Each row was made from one small tree. The marks that hang from a mark follow it in brackets, in the order of their numbers. Every link used is in the known rows. Write each row's tree.
In the rows, zero is written as 128.
Known rows:
z961{z530{z720}}: [145 110 102  70 128  97 110 111 131 111 131 123 136 146 144 115 149 133
 146 109 126 117 133 142 151]
z322{z197{z720} z222 z564}: [116 120 113  82 106 100 107 121 134 155 109 192 107 156  89 116 150 124
  80 175  94 144 130 149 114]
z731{z145{z530{z720 z961}} z464 z895}: [145  88 156 164 150  78 125  82 133 170  65 120 192 145 138 133 106  94
 124 152 222 110 106 112 148]
z731{z145{z530{z720}} z464 z895}: [122  97 149 147 180  71 111 100 139 163  77 113 193 138 140 125 107  90
 140 150 193 107 106 120 166]
z564{z181 z322{z197{z720{z731} z961} z222}}: [175  91 135  85  93 135 124 160 135 126  63 134  85 152 155 131 154 111
 108 203 124 159 136 132  84]
z530{z720{z731{z145 z464}} z961}: [145 121 147 110 121  87 115  92 123 163  84 143 118 152 155 122 128 134
  97 168 240 121  80 130 174]
z731{z145{z530{z961}} z464 z895}: [136  89 155 197 146  98 142  86 136 153  61 112 197 129 141 142 109  86
 131 156 207 117 120 106 132]
z731{z145}: [ 98 144 135 157 142 115 129 119 139 138 119 132 136 121 124 112 103 110
 137 167 171 133 125 116 124]
z322{z197 z222 z564{z181}}: [124 125  82 121  81 142 126 122 143 157  75 166 118 118  86 100 144 158
  82 194 119 186 117 131  70]
z720{z731{z145{z530{z961}} z464}}: [140 108 140 139 139 111 153 114 137 135  83 122 140 120 169 148 142 106
 107 162 201 120  98 129 168]
z731{z895}: [142 109 150 142 125 129 111 104 144 126 120 130 174 146 120 126 119 125
 145 125 150 116 124 104 132]
z322{z222 z564}: [123 106 103 102 101 128 127 142 137 134 124 151 126 143 105 123 143 151
  93 166 132 166 150 113 121]
z181{z197{z720 z961}}: [147 148 185 126 109 103 124 100 102 139 134 171  85 156 172 133 126  78
 112 142 101 119 107 153  99]
z546{z895}: [151 112 138 145 146 127  90 122 127 148 107 139 150 136 126 147 107 138
 144 129 131 104 132 120 118]
z322{z197{z720{z530{z961}}} z222}: [139 116 116 100 117 101 137 111 135 164  79 198 109 173 120 143 149 107
 104 157 109 111 147 143 128]
z464{z731{z145{z530{z720 z961}} z895}}: [158  95 147 113 107 112 125 104 155 124 126 135 158 144 128 140 113 120
 131 122 227 102  93  91 180]
z181{z197{z720{z731{z145 z895}} z961{z530}}}: [153 130 189 111 107  94 112  70 143 102 130 174 125 172 197 123 140  69
 143 160 152 101  98 132 134]
z546{z145{z530{z720 z961}} z895}: [180  80 145 142 130 110  97 118 119 185 114 158 120 140 150 150  86 124
 137 148 154  98 135  93 129]
z464{z731{z895}}: [140 103 142 110 109 134 105 126 145 103 137 127 145 143 127 133 130 143
 141 100 169 108 106 103 180]
z720{z530{z961} z731{z145 z464 z895}}: [146  96 164 145 138  98 145  78 162 141  66 153 173 149 162 139 139 122
 142 160 229  98  99  99 198]
z197{z720{z731} z961{z530}}: [160  98 138  49  98  96 117 111 127  84 145 134 119 170 199 135 171 101
 131 118 104 105 133 163 148]
z564{z181{z197{z720 z961{z530}}} z322{z222}}: [188  83 141 114  93 124 117 155 121 110  76 113  85 159 185 131 152  98
 134 197 101 158 170 129  60]
z181{z197{z961{z530{z720{z731{z895}}}}}}: [176 131 168  89  96 113 130  71 130 102 129 177 122 162 185 124 150  98
 140 125 160 121  79 119 136]
z197{z720{z530 z731} z961}: [159 105 160  52 115  93 139 116 140 118 143 161 113 168 192 147 162 102
 128 119 105  89 122 153 178]
z181{z197{z720{z731{z464 z895}} z961{z530}}}: [163 111 184 102 115  83 105  76 117 108 106 156 124 175 209 133 162  78
 133 135 124  99  97 156 147]
z564{z181{z197{z961}} z322}: [185 119 168 160  94 151 151 140 118 122  84 115  81 109 160 125 126 107
 133 180 132 169 117 110  55]

Write each row's tree:
[195  76 147  93 119 104 131  98 136 143  93 130 162 155 158 158 153 121
 106 114 189 100  88 123 181] : z145{z530{z720{z731{z464 z895}} z961}}
[165 123 141 129  84 114 106  97 118 123 106 130 105 144 189 116 142 106
 126 153  83 132 120 165  67] : z564{z181{z197{z720 z961{z530}}}}
[152  91 160 153 138 112 139  91 152 131  78 124 180 137 162 147 134 103
 123 158 221 109  95 107 171] : z720{z731{z145{z530{z961}} z464 z895}}
[184  90 102  64  88 137 141 148 137 110  57 130  94 141 157 119 165 125
 126 185 151 175 130 119  90] : z564{z181 z322{z197{z961{z530{z720{z731}}}} z222}}
[183 115 143  74  85 119 121  99 132 140 125 156 110 161 144 134 146 152
  96 132 200 116  87 123 165] : z530{z720{z731} z961}
[125 125 128 117 155  97 138 123 146 147 127 131 144 124 135 127 112  98
 131 148 165 116 116 123 149] : z731{z145{z530{z720}}}
[137  96  86 116  80 142 109 145 144 144 100 124 129 131 113 110 141 173
  89 188 126 181 145 120  87] : z322{z222 z564{z181}}
[137 101 143  98 134 107 115 122 159 119 136 130 159 138 131 132 114 117
 143 118 203  99  95  99 197] : z464{z731{z145{z530{z720}} z895}}
[166  72 157 120 126  98 113 110 127 163 106 143 127 144 172 135 122 116
 123 153 190 110 104  98 184] : z546{z145{z530{z720{z731{z464 z895}} z961}}}
[186  95 133  89  60 125 114 114 157 150  96 182  95 164 153 133 169 161
  76 198 131 139 116 130 127] : z322{z222 z564{z181{z197{z720{z530{z961} z731}}}}}
[151  96  89  52  53 115 114 106 143 118  90 170 111 156 151 108 182 132
  85 184  97 164 122 161  87] : z322{z197{z720{z731} z961{z530}} z222 z564{z181}}
[167  86 146  99 156 111  83 141 137 164 134 160 114 137 170 147 103 129
 149 148 145  87 117 100 177] : z546{z145{z530{z720{z731}}} z895}
[126 114 158 102 156  80  87  99 146 153  95 137 158 158 151 109 123 128
 130 160 223 107  76 121 198] : z530{z720{z731{z145 z464 z895}}}
[133  98 128  83 150  76  91  92 149 115  97 122 170 158 165 109 147 124
 154 142 197 106 103 129 193] : z961{z530{z720{z731{z145 z464 z895}}}}
[ 96 113 156 187 168  89 104  96 133 154  71 115 186 136 130 109 100 103
 146 170 199 122 116 112 142] : z731{z145 z464 z895}
[153 108 160  91 122  89 126 101 162 136 123 165 122 167 165 141 145 117
 125 159 164  77 120 135 191] : z197{z720{z530{z961} z731{z145}}}
[146 100 131  84 102  88 117 108 111 101 137 124 129 164 179 129 148  90
 139 113  84 113 156 164 112] : z197{z720 z961{z530}}
[171  92  96  92  95 130 142 146 124 123  51 124 102 138 140 114 148 116
 132 183 134 181 148 120  60] : z564{z181 z322{z197{z961{z530{z720}}} z222}}
[168 104 135  75  69 117 124 123 149 141 108 182  93 160 172 125 167 140
  85 193 109 149 117 137 120] : z322{z222 z564{z181{z197{z720{z530 z731} z961}}}}
[186  89 133  84 122 103 144 112 124 145  98 129 129 142 164 159 158 125
  93 116 172 108  93 141 180] : z145{z530{z720{z731{z464}} z961}}
[159 111 120  51  95 106 137 103 123  95 137 138 122 152 184 123 159 116
 133 110 146 131 113 139 144] : z197{z961{z530{z720{z731}}}}
[152  84 179 115 142  69 106  84 157 149  83 151 162 177 169 139 140 110
 133 160 186  69 112 132 205] : z197{z720{z530{z961} z731{z145 z464 z895}}}
[181  75 143  95 112 138  91 153 164 129  57 130 120 163 130 127 151 129
 127 203 137 133 133 113 113] : z564{z181 z322{z197{z720{z731{z895}}} z222}}
[148 118 134 134 124 103 150 104 139 152 115 137 141 131 132 136 111 102
 116 151 193 119 116 114 130] : z731{z145{z530{z720 z961}}}
[142 135 171 121 126  84 124  66 122 124  93 165 131 155 194 113 136  81
 139 158 197 126  73 125 143] : z181{z197{z961{z530{z720{z731{z145 z464 z895}}}}}}
[168  99 150  73  69 105 128  71 166 139 100 191 137 140 135 110 162 129
 107 154 104 120  75 147 125] : z322{z197{z720{z530 z731{z895}} z961} z564{z181}}
[192  80 151 116 124 118  96 121 131 170 120 166 111 144 166 156 103 132
 133 152 171  92 116  92 158] : z546{z145{z530{z720{z731} z961}} z895}
[154 125 167  90 119  82 116  93 104 109 110 154  91 161 215 135 168  81
 120 138 109 108 100 173 146] : z181{z197{z720{z731{z464}} z961{z530}}}
[191 115 201 106 108 106 119  76 157 132 120 195 116 179 167 152 153 108
 127 138 142  70  88 124 178] : z181{z197{z720{z530{z961} z731{z895}}}}
